In the rows, zero is written as 128.
Known rows, with every step that occurs
vagore-bupa-timu-poro: [128 106 113 134  67 139 119  90 122  95 116 167 115 179 144  92 113 146
 144 142 155 139  99 145 144 133 102 148 152]
poro-tele: [141 112 151  99 127 146 124 126 151 144 129 133  97 120 122 118 125 139
 115 144 103 139 130 109 140 164  97 144 133]
gazi-timu-bupa-poro: [143 127 131 125  48 129 120  80  97  68 150 191  68 161 134 129 127  90
 130 174 137 176 110  67 124 174 114 152 149]
bupa-poro: [137  93 127 120  96 134 110 108 113 106 143 152  82 138 111 128 123 124
 134 151 104 141 118 111 118 155 100 155 145]
timu-gazi: [138 145 161 104  89 157 140 126 135 121 138 142 109 160 147 121 121 154
 120 152 122 134 122 154 135 140  92 131 132]
pano-timu-vagore-bupa-poro: [149 112 149 141  34 172  77  80 157  64 162 139  91 152 135 114  88 122
 149 149 151 113  75 140 108 167 122 162 147]
pano-timu-vagore: [129 134 192 138  80 172  65 118 160 118 167 115  95 179 133 121 101 128
 148 165 148 120 102 158 111 144 125 157 116]
vagore-pano: [164 118 136  98 102 148 117 116 117 146 143 157 136 173 127 128 136 139
 143 144 141 177  93 168 143 140 110 147 137]
vagore-pano-timu-poro-tele-zodi: [145  64 153 100  75 170  65  98 154 128 137 115  87 211  86 134 123 134
 164 183 152 151 131 129 150 154  94 171 167]
gazi-timu-bupa-poro-tele: [154 119 134 109  59 133 116  85 112  75 131 184  51 134 128 133 126  95
 110 177 130 166 135  35 134 193  95 155 160]
timu-poro-pano-bupa: [134  90 138 113 138 148 118 125 133 123 119 141 114 202 147  54 113 167
 122 177 155 120  71 136 100 172  76 158 132]
bupa-timu: [122 112 145 132  83 129 114 128 112 147 133 163  98 165 115 124 131 129
 130 153 120 164 136 132 139 141 122 150 127]
gazi-poro: [114  92 168 101 133 151 131 130 139 130 138 140 108 162 131 114 133 135
 119 168  90 166 131 143 106 161 110 136 113]
tele-poro-pano-bupa-timu: [ 98  64 142 108  91 126 156 133 125 162 104 175 123 195 103  58 125 161
  98 176 167 184 125  98 118 180 119 168 141]
timu-poro-pano: [155 106 145 110 137 160 116 123 117 119 124 124 131 197 144  74 123 158
 124 174 137 130  99 118 114 154  62 156 130]
vagore-bupa-timu-gazi: [140 142 138 116  29 153 157 109 130 109 120 180 116 160 153 109 117 152
 121 139 142 149 117 154 154 147 109 127 148]
timu-gazi-poro: [121 118 186  89 106 167 144 135 140 117 127 142 102 173 150 119 130 155
 106 181 103 152 144 157 112 158  86 125 125]
poro-pano: [161 117 154 103 127 159 139 136 126 149 141 135 134 165 135  83 129 146
 113 161 110 156 100 114 119 168  95 144 114]
pano-timu-bupa-poro-tele: [127  96 136 133  64 145  69  79 139  99 162 151  50 123  91 128 117 120
 149 173 129 119 107  77 130 188  83 171 150]
vagore-bupa: [139 122 120 112  87 149 155  95 153 110 149 155 138 129 149  95 112 141
 135 117 119 152  74 147 134 147 128 128 128]
pano-timu-poro: [123  85 164 144 109 159  61  89 137 112 145 118  93 197 123 111 105 158
 166 174 139 106  96 154 112 138  88 152 129]
timu-gazi-poro-tele: [133 111 194  74 120 172 143 141 157 124 108 133  89 146 145 122 132 158
  85 182  96 141 167 127 124 179  68 129 135]
pano-bupa-timu-vagore: [103 134 157 134  64 133  97 147 142 130 134 168  76 183 138 106 111 118
 121 158 173 142 111 159 116 150 142 170 134]
poro-pano-bupa-gazi: [117  82 155  96 126 156 163 149 124 126 134 167 117 178 127 110 123 151
 131 164 139 145  84  87 105 215  91 144 118]
tele-bupa-poro: [127 111 103 112  74 132 109 101 128 110 168 145  93 158 118 111 103 103
 133 137 133 144 132 117 124 134 121 156 151]
pano-timu-vagore-bupa-zodi: [158 106 140 138  20 182  97  97 181  91 189 123 138 158 130 103  90 136
 163 150 127  82  78 148 114 168 144 168 140]
tele-poro: [ 96  87 142  98 110 132 154 109 140 134 136 142 135 158 113  95 120 149
 124 142 135 174 130 113 132 136 121 147 140]
tele-bupa-poro-pano-timu: [158  86 137 124  72 167  80 100 129 128 170 125 101 192 107  90  97 126
 133 177 137 137 115  99 105 171 102 163 134]
poro-tele-pano-bupa: [140 111 129  84 104 121 157 122 154 137 139 145 124 117 102 119 117 134
  97 157 158 161 115  99 136 167 127 160 140]
poro-tele-bupa: [131 129 131  91 103 145 124 120 167 151 154 129 110 140 129 103 104 119
 113 131 132 148 144 113 148 140 117 143 137]
poro-tele-pano-timu-vagore-bupa: [174 146 156 103  41 172 121  90 182  93 163 116 149 126 125 119  92 123
 117 152 188 144 106 111 142 158 135 164 141]
gazi-timu-poro-pano-bupa-zodi: [177  58 140 113  82 154 128 118 121 100 121 154 120 222 141  71 112 155
 120 214 129 108  95  83  89 206  99 170 150]
timu-vagore-bupa-zodi: [157 129 113 116  34 166 141 113 170  85 178 137 152 142 144  94 102 125
 139 134 122  99  86 137 126 157 142 165 151]
tele-pano: [149 135 127  99  91 131 155 114 121 125 165 135 156 141 109 131 124 121
 119 152 144 183 123 113 140 126 133 153 129]

Rows
[114 111 162 123  82 178 121 114 119 109 177 155 116 185 110 125 124 129
 167 180 151 148  81  65 120 206  79 150 111]  poro-pano-timu-bupa-gazi
[136 126 153 132  91 167 101 103 137 135 178 141 115 178 121  80 122 137
 147 180 142 146  68 108 119 180  95 155 108]  poro-pano-timu-bupa
[151  56 113 114 105 149 123 127 134 119 141 136 131 196 120  60 114 169
 135 189 124  80  79 113  93 189  84 181 150]  timu-poro-pano-bupa-zodi
[120  96 117 147  40 152  92  92 146 119 209 142 111 157  91 117 116 128
 181 171 110 100  88 114 123 169 126 171 134]  pano-timu-bupa-zodi
[103  96 148 116  81 160 130  91 143 134 166 142 138 189 105  61 121 150
 138 179 166 171  93  82 124 173 100 163 127]  tele-poro-pano-timu-bupa
[172  76 162 112 109 169  48  91 136 130 119 129 104 192 114 124 118 164
 157 178 167 124 101 152 140 157  64 164 154]  vagore-pano-timu-poro-tele
[124 125 129 106  70 131 112 127 144 162 136 150  92 157 114 112 113 112
 109 142 142 159 172 107 156 139 124 153 144]  poro-tele-bupa-timu
[159  83 154 129  96 165  50  86 119 122 137 134 118 222 120 123 116 162
 176 177 173 135  78 181 127 135  82 160 144]  vagore-pano-timu-poro
[103 118 171  90  82 183 160 130 156  63 144 158 128 168 162 132 114 117
 132 148 144 155 112 117 109 187 111 133 128]  timu-vagore-bupa-gazi-poro
[133 102  97 110  57 143 132 117 150 139 195 130 143 165 110 102 105 114
 144 139 107 114 132 122 131 137 144 161 144]  tele-bupa-zodi
[128  86 148  88 122 151 165 125 133 147 126 134 157 175 118  66 128 160
 103 161 136 181 126  89 122 163  99 153 133]  tele-poro-pano
[148 112 153 122  76 147 116  97 132 131 177 120 142 156  92 139 113 134
 143 170 152 164 113 121 129 138 136 155 118]  tele-pano-timu
[107  77 141 123 104 123  92 120 136 130  90 163  60 174 118  99 117 152
 119 172 160 116 126 123 131 166  87 168 156]  pano-bupa-timu-poro-tele
[116 107 129 104  83 158 175 106 135  88 148 169 137 139 139 135 113 135
 157 117 127 149  86 103 139 175 111 125 130]  vagore-bupa-gazi
[108  96 152  93  88 142 115 135 149 157 125 150  86 171 116 111 122 111
  95 169 124 178 196 109 135 158 118 148 136]  gazi-poro-tele-bupa-timu
[ 80  95 155  84 105 162 152 133 137 113 161 151 120 190 127 142 117 109
 137 155 130 170 159 102 116 164 114 129 120]  tele-bupa-gazi-poro
[172  94 158  97  83 180 172  97 104  54 103 172 142 213 175 104 113 144
 131 175 163 161  95  51 120 204  72 127 141]  vagore-bupa-gazi-timu-poro-pano
[ 92  75 177  92 128 160 150 139 122 108 138 155 108 169 122 158 135 128
 138 168 101 166 143  98 108 187  94 130 115]  bupa-gazi-poro
[108  64 160 116  88 166  75 103 172 118 144  99  63 185  90 123 110 130
 156 179 121 126 144  99 137 154  99 162 152]  pano-timu-poro-tele-zodi
[159 107 162 105  89 150 111 102 150 138 156 114 129 129  86 142 114 137
 123 174 143 152 135  91 139 159 118 159 131]  poro-tele-pano-timu
[131 140 162 120  58 146 128 133 113 134 121 163  94 176 134 130 128 146
 118 163 132 150 151 146 146 138  99 140 139]  bupa-timu-gazi
[193 160 183  99  61 166 101 120 118 108 128 165 125 212 168 137 125 107
 120 171 182 193 112 145 132 148 129 152 141]  gazi-timu-vagore-pano
[103  67 182  75 139 164 148 146 140 114 117 148  92 141 114 158 138 132
 119 171  95 155 166  68 118 207  75 136 128]  bupa-gazi-poro-tele
[109 111 138  82  99 154 147 130 150 125 154 143 107 147 118 144 108 112
 133 132 141 147 154  71 149 168 102 139 141]  poro-tele-bupa-gazi
[178 136 150 118  28 160 123  85 131  44 130 172  94 162 172 117  99  98
 113 154 155 159 102  97 115 173 132 150 157]  gazi-timu-vagore-bupa-poro
[162  89 110 101  78 143 135  88 148  88 123 159  91  92 123 110 112 135
 117 129 107 131 104  92 136 184  94 150 163]  vagore-bupa-poro-tele
[ 69  58 170  95 128 147 152 142 139 109 131 173  90 172 123 141 126 136
 136 172 120 155 113 115  92 206 107 135 116]  pano-bupa-gazi-poro
[159  94 176 128 115 176  97 121 138 152 152 120 121 184 119  92 116 157
 135 179 114 140  92 123 108 178  98 147 103]  poro-pano-timu
[136  96 127 117  72 122 108 127 109 160 120 197 103 194 113 121 132 141
 137 158 174 183  93 178 138 156 130 162 143]  vagore-pano-bupa-timu
[113 102 128 148  55 140  71  75 121  90 182 157  63 151  97 126 115 115
 166 170 135 129  84 107 118 168 103 166 138]  pano-timu-bupa-poro
[143  84 182  96 100 160 166 140 111 107 114 186 105 204 147 121 122 136
 117 188 146 177 101  56 100 230 105 133 119]  poro-pano-bupa-gazi-timu
[161 132 198 129  95 193  77 135 152 133 158 109 117 197 141  89 107 139
 127 184 149 127  95 131 102 172 103 163 109]  poro-pano-timu-vagore
[156  97 202  99  77 188  90 113 133 133 129 145 112 214 132 139 130 171
 139 200 140 162 119 196 117 168  83 135 131]  vagore-pano-timu-gazi-poro
[142  67 199 115 131 187 102 127 142 150 140 122 115 196 122  92 127 158
 121 206  97 155 116 127  84 197  91 142  98]  gazi-poro-pano-timu
